Every row comes from one small tree of marks. The marks that hang from a mark follow it in brackets, in alphabetical order. Every link used is in the known rows. Which tree was each row made from?
Known rows
U(B C K W): [-0.08,  0.45, -3.59,  2.63, -0.09,  1.86,  0.48, -0.50, -0.44,  2.55,
 -0.70,  1.22, -0.65, -0.87,  3.10,  2.54, -4.14,  1.07, -1.02, -0.84,
 -1.49, -0.50]
Q(Y(P(C K(U)))): [ 1.51,  0.03,  5.93,  1.04,  0.04,  0.77,  2.22,  0.26,  3.41,  2.36,
 -0.01, -0.33, -1.81, -0.57,  0.65, -5.29, -2.80,  0.21,  0.49, -0.48,
  0.12, -2.07]
Q(Y(P(C K(U) W))): [ 1.02, -0.69,  6.73,  1.18,  0.62, -0.41,  2.10,  0.17,  3.04,  3.24,
 -0.79, -0.08, -2.46,  0.63, -0.72, -6.11, -2.49, -0.16,  1.27,  0.37,
  0.18, -2.63]
P(C K(U(B J)) W): [-0.74, -1.38,  2.34,  1.08, -0.18,  0.62,  1.26, -0.11,  1.83,  4.25,
 -0.11, -0.66, -3.23, -2.32,  1.59,  0.32, -4.14,  0.52,  3.51, -0.90,
  0.47, -3.19]
B(P): [ 0.88,  0.18,  0.12,  0.69, -1.19,  1.15,  0.67,  0.09,  1.46,  1.04,
  0.48, -0.78, -0.06, -0.09,  0.96,  0.50,  0.13,  0.47, -1.74,  0.53,
 -0.51, -0.78]
K(U(B C J W)): [-0.32,  0.72, -1.91,  1.42, -1.27,  1.64,  0.86, -0.35,  1.01,  2.91,
 -0.63,  0.37, -1.39, -1.84,  3.75,  4.46, -4.67,  1.58, -2.14, -1.39,
 -1.53, -1.46]
C(P): [ 0.90,  1.13, -0.33,  0.71, -1.02, -0.23,  0.78, -0.01,  0.90,  0.54,
  0.80, -0.42,  0.32,  0.14,  2.55,  0.45,  0.68,  0.37, -0.01,  0.34,
  0.20, -0.35]
P(C K(U) W): [-0.52, -1.63,  2.47,  0.99,  0.15,  0.24,  1.34, -0.29,  2.98,  3.63,
  0.42,  0.07, -2.95, -1.13,  0.37, -4.68, -2.00, -0.13,  4.34,  0.15,
  1.23, -3.28]
U(B C J K): [ 0.10,  0.49, -1.11,  1.72, -0.16,  0.80,  0.46, -0.15,  0.42,  2.42,
 -0.41, -0.45, -1.05, -2.60,  3.40,  4.59, -3.22,  1.19, -1.02, -1.44,
 -1.44, -0.54]
B(P(W) U(C J)): [ 0.09, -0.63,  2.36,  1.08,  0.31, -0.01,  1.83,  0.26,  1.82,  4.19,
 -1.11, -2.61, -0.46, -1.22,  1.69,  2.08, -0.84,  0.79, -3.56,  0.27,
 -2.03, -1.24]
J(U(B W)): [ 2.09,  0.24, -2.02,  2.49, -1.36,  1.98, -0.56, -0.37, -1.26,  1.53,
  0.39, -0.02, -1.30, -0.58,  1.44,  3.75, -4.58,  0.58, -0.48, -0.38,
  0.00, -1.19]
J(U(K)): [ 2.26,  0.00,  1.69,  2.26, -0.75,  0.28, -0.33, -0.37,  1.21,  1.22,
  0.93, -0.94, -1.72, -1.44,  0.76,  0.30, -2.26,  0.14,  0.07, -0.30,
  0.24, -1.50]
P(K(U(B J)) W): [-0.70, -0.89,  1.31,  1.08, -0.70,  0.42,  1.05, -0.54,  1.71,  3.67,
 -0.60, -0.61, -2.62, -0.90, -0.66,  2.08, -3.16,  0.43,  1.40, -0.60,
 -0.06, -2.52]
Y(P(C K(U) W) Q): [-0.37, -1.92,  4.85,  0.99,  1.04,  0.66,  2.37,  2.46,  3.00,  3.52,
 -0.52, -1.00, -1.69, -1.66, -0.50, -7.31, -1.78,  0.01,  3.46, -0.57,
  0.85, -2.98]
C(P(W)): [ 0.40,  0.41,  0.38,  0.88, -0.32, -1.38,  0.64, -0.14,  0.65,  1.43,
  0.04, -0.20, -0.42,  1.40,  1.24, -0.27,  1.06, -0.01,  0.80,  1.23,
  0.33, -0.93]
Q(Y): [ 1.04,  1.12,  2.32,  0.71, -1.20,  0.44,  0.76, -0.65,  0.43, -0.08,
 -0.21,  0.02, -0.63,  0.72,  0.34,  0.65, -1.03,  0.30, -0.83,  0.85,
  0.05, -0.19]
U(B K): [ 0.42,  0.31, -1.61,  1.84, -0.63,  0.94,  0.26, -0.54,  0.53,  1.54,
  0.07,  0.25, -0.90, -0.64,  1.70,  2.45, -2.67,  0.77, -0.29, -0.65,
 -0.38, -0.78]
U(C(P) J K W): [ 0.01,  1.32,  0.07,  1.91, -0.09,  0.17,  1.21, -0.10,  0.09,  2.38,
 -0.75, -0.42, -0.01, -1.40,  4.59,  2.55, -1.45,  0.90, -1.51, -0.56,
 -1.95, -0.10]
C(P(K(U(B J)) W)): [-0.67,  0.05,  1.78,  1.28, -0.87, -0.49,  1.53, -0.24,  2.14,  3.37,
 -0.27, -0.78, -1.78, -0.90,  0.95,  2.13, -2.62,  0.41,  0.83, -0.72,
 -0.44, -2.11]
K(U(B(P(C W)))): [-0.35, -0.72,  1.17,  1.23, -0.99,  0.55,  1.01,  0.16,  3.10,  3.26,
  0.30,  0.13, -2.29, -1.30,  2.69, -0.49, -3.49,  0.84, -0.20, -0.24,
 -0.32, -3.09]
C(P(K)): [ 0.59,  0.39,  0.11,  1.00, -0.39,  0.68,  1.36, -0.11,  1.04,  1.32,
  0.81, -0.68,  0.01, -0.31,  0.95, -1.25,  0.34, -0.12,  1.99,  0.14,
  0.44, -0.56]
Y(P(C K) Q): [ 0.64, -1.45,  3.07,  0.86,  1.15,  2.12,  2.03,  2.74,  0.87,  2.17,
  0.07, -1.62, -0.19, -2.42,  0.81, -5.61, -0.99,  0.04,  3.57, -0.75,
  0.85, -1.30]

Write each row's tree
[ 2.33,  0.12, -0.19,  2.05, -1.64,  1.65, -0.27,  0.25,  0.76,  1.21,
  1.14, -1.25, -1.07, -1.70,  1.42,  3.31, -3.53,  0.61, -2.31, -0.55,
 -0.55, -1.41]  J(U(B(P)))
[-0.16, -0.23, -0.24,  1.41,  0.81, -0.47,  1.34, -0.03,  0.83,  2.71,
  0.12, -0.03, -0.64, -0.18,  0.88, -2.48,  0.36, -0.22,  2.43,  0.49,
 -0.15, -0.95]  U(C(P(K W)))
[ 0.03,  0.15, -0.77,  2.51,  0.50,  1.47,  1.73, -0.61,  1.29,  3.65,
 -1.05, -0.51, -0.17, -0.89,  2.74,  0.39, -2.99,  0.88, -2.61, -0.47,
 -1.73, -0.62]  B(U(C K W))
[-0.02,  1.11,  1.25,  2.32,  0.22,  0.35,  2.20, -0.12,  1.30,  3.76,
 -1.15, -1.72,  0.38, -1.63,  4.96,  2.74, -2.22,  1.07, -3.44, -0.92,
 -2.49, -0.21]  B(U(C(P) J K W))
[-0.02, -1.81,  2.16,  1.08,  0.54,  1.11,  1.32,  0.32,  1.31,  3.37,
  0.23, -0.85, -1.70, -0.70,  0.22, -3.61, -0.57, -0.35,  3.14,  0.83,
  0.32, -2.23]  B(P(C K W))
[ 1.51,  0.53, -2.21,  3.17, -0.38,  2.03,  0.55,  0.08, -0.75,  2.50,
  0.67,  0.00, -0.83, -2.15,  2.82,  1.53, -4.65,  0.34,  0.62, -1.17,
 -0.74, -0.85]  J(U(B C(P(K)) W))
[-0.52, -1.01,  3.78,  0.74, -0.83,  0.33,  1.70, -0.19,  3.29,  3.56,
 -0.57, -1.54, -2.03, -0.75, -1.39, -0.43, -1.04,  0.14, -0.44,  0.18,
 -0.77, -2.59]  B(P(K(U(J)) W))
[ 1.27,  0.14,  4.33,  1.51, -0.25,  1.38,  2.04,  0.25,  2.68,  2.58,
 -0.16,  0.03, -1.93, -0.99,  1.35, -2.84, -4.84,  0.60,  0.05, -1.20,
 -0.24, -2.03]  Q(Y(P(C K(U(B)))))
[-0.11, -1.14,  3.22,  1.39,  0.32,  2.64,  2.60,  2.37,  2.11,  3.16,
 -0.56, -0.61, -0.86, -1.99,  1.01, -6.04, -3.21,  0.42,  2.14, -1.12,
  0.21, -2.26]  Y(P(C K(U(W))) Q)
[-0.20, -0.62,  3.25,  1.88,  0.67, -0.26,  1.93,  0.00,  2.60,  4.68,
 -1.45, -2.61, -0.77, -1.51,  1.74,  1.55, -1.62,  0.73, -3.94, -0.15,
 -2.62, -1.29]  B(P(W) U(C J K))
[ 0.74, -0.52,  2.18,  0.99, -0.34,  1.56,  1.99,  0.42,  2.67,  3.07,
  0.52, -2.16, -0.29, -1.86,  3.54, -1.08, -1.60,  0.69, -1.68, -0.13,
 -0.55, -1.59]  B(P(C) U)
[-0.17, -0.18,  1.26,  0.73, -0.47,  1.00,  1.55, -0.26,  2.94,  2.92,
  0.13, -0.84, -1.72, -2.67,  1.25, -0.43, -2.02,  0.68,  0.76, -1.20,
 -0.44, -1.71]  P(K(U(C J)))
[ 0.14,  0.50,  0.79,  0.71, -1.62,  0.98,  0.90, -0.53,  1.58,  2.19,
 -0.60, -0.41, -1.32, -0.34,  1.68,  2.38, -2.31,  0.96, -1.39, -0.25,
 -0.55, -1.69]  K(U(J W))
[ 0.99, -0.04,  3.98,  1.70, -0.15, -0.07,  1.69, -0.25,  2.49,  2.89,
 -1.42,  0.31, -1.91,  1.61, -2.34, -1.65, -3.66,  0.19, -1.28, -0.04,
 -0.69, -1.83]  Q(Y(P(K(U(B)) W)))
[ 0.52,  1.36, -2.92,  1.41, -0.62,  0.47,  0.67,  0.13,  0.45,  1.23,
  0.78,  0.35,  0.23, -1.40,  4.58,  2.41, -1.81,  1.02, -0.75, -0.83,
 -0.74, -0.13]  U(B C(P))
[ 0.17, -0.37,  0.41,  0.93, -0.89,  0.35,  0.43,  0.13,  0.12,  2.55,
 -0.74, -1.29, -0.98, -0.23,  0.81,  4.84, -1.65,  0.65, -1.86,  0.35,
 -1.23, -1.25]  U(B(P(W)) J)
[-0.37, -1.07,  1.44,  0.99, -0.38,  0.02,  1.19, -0.72,  2.73,  2.98,
 -0.06,  0.06, -2.30,  0.42, -1.96, -3.09, -1.11, -0.10,  2.24,  0.49,
  0.71, -2.60]  P(K(U) W)
[ 0.11, -0.28,  0.81,  1.14,  0.23, -0.51,  1.21, -0.22,  0.69,  2.25,
  0.08, -0.37, -0.69,  0.92, -0.35, -1.80,  0.69, -0.47,  2.74,  0.98,
  0.50, -1.12]  C(P(K W))
[-0.09, -0.31, -0.44,  1.21, -0.25,  0.44,  0.58,  0.34,  0.32,  3.00,
 -0.81, -0.93, -0.97, -1.26,  2.09,  4.30, -2.06,  0.92, -2.16, -0.12,
 -1.85, -1.09]  U(B(P(W)) C J)
[ 0.69, -0.97,  1.90,  0.89,  0.64,  1.83,  1.84,  2.39,  0.81,  1.56,
 -0.41, -1.60,  0.48, -0.80, -1.48, -3.82, -0.19,  0.00,  1.43, -0.51,
  0.27, -0.56]  Y(P(K) Q)
[ 0.31, -1.12,  1.84,  0.79, -0.07,  0.18,  0.79,  0.39,  1.32,  2.51,
  0.30, -0.59, -1.42, -0.39,  1.90, -1.96, -0.31,  0.09,  1.24,  1.09,
  0.15, -2.07]  B(P(C W))
[ 0.00,  0.36, -0.40,  1.80,  0.13,  1.04,  0.81, -0.37, -0.17,  2.66,
 -1.07, -0.22, -0.80, -1.29,  2.91,  2.46, -2.13,  0.87, -1.02, -0.48,
 -1.63, -0.45]  U(C J K W)
[-0.27,  0.65, -1.06,  1.54, -1.64,  2.12,  1.22, -0.02,  1.85,  3.15,
 -0.67, -0.14, -0.93, -2.12,  3.59,  4.58, -4.47,  1.68, -4.30, -1.37,
 -2.52, -1.53]  K(U(B(P) C J W))
[ 0.15,  1.44, -0.52,  1.88, -0.35, -0.05,  0.90,  0.09,  0.70,  2.05,
 -0.04, -0.62, -0.26, -2.58,  5.18,  4.52, -2.59,  1.22, -1.50, -1.53,
 -1.78, -0.23]  U(B C(P) J K)
[-0.11, -1.81,  1.33,  0.96,  0.89,  0.53,  1.01, -0.04,  0.43,  3.18,
  0.25, -0.22, -2.13, -0.58,  0.35, -3.75, -0.84, -0.46,  5.29,  0.75,
  1.40, -2.15]  P(C K W)
[ 1.85, -0.16,  5.12,  0.92,  0.83, -1.01,  1.08,  0.50,  0.60,  1.96,
 -0.95, -0.20, -1.36,  1.55,  0.83, -3.48, -0.98, -0.02,  0.42,  1.26,
  0.11, -1.37]  Q(Y(P(C W)))
[ 1.98,  0.13,  0.75,  2.55, -0.08,  0.32, -0.19, -0.15,  1.35,  1.63,
  0.96, -0.56, -1.64, -2.53,  2.04, -0.28, -2.78,  0.34, -0.22, -0.77,
 -0.35, -1.31]  J(U(C K))
[-0.29,  0.65,  1.71,  1.16, -1.21,  0.93,  1.92, -0.35,  1.84,  2.71,
 -0.26, -0.80, -0.92, -0.77,  1.72,  0.90, -1.76,  0.46,  0.05, -0.57,
 -0.64, -1.48]  C(P(K(U(J W))))
[ 0.33,  0.08,  0.57,  1.49, -0.33,  2.03,  2.06,  0.14,  1.23,  3.85,
 -1.20, -2.27,  0.36, -1.62,  3.24,  3.35, -2.18,  1.18, -4.92, -0.38,
 -2.62, -0.53]  B(P U(C J W))
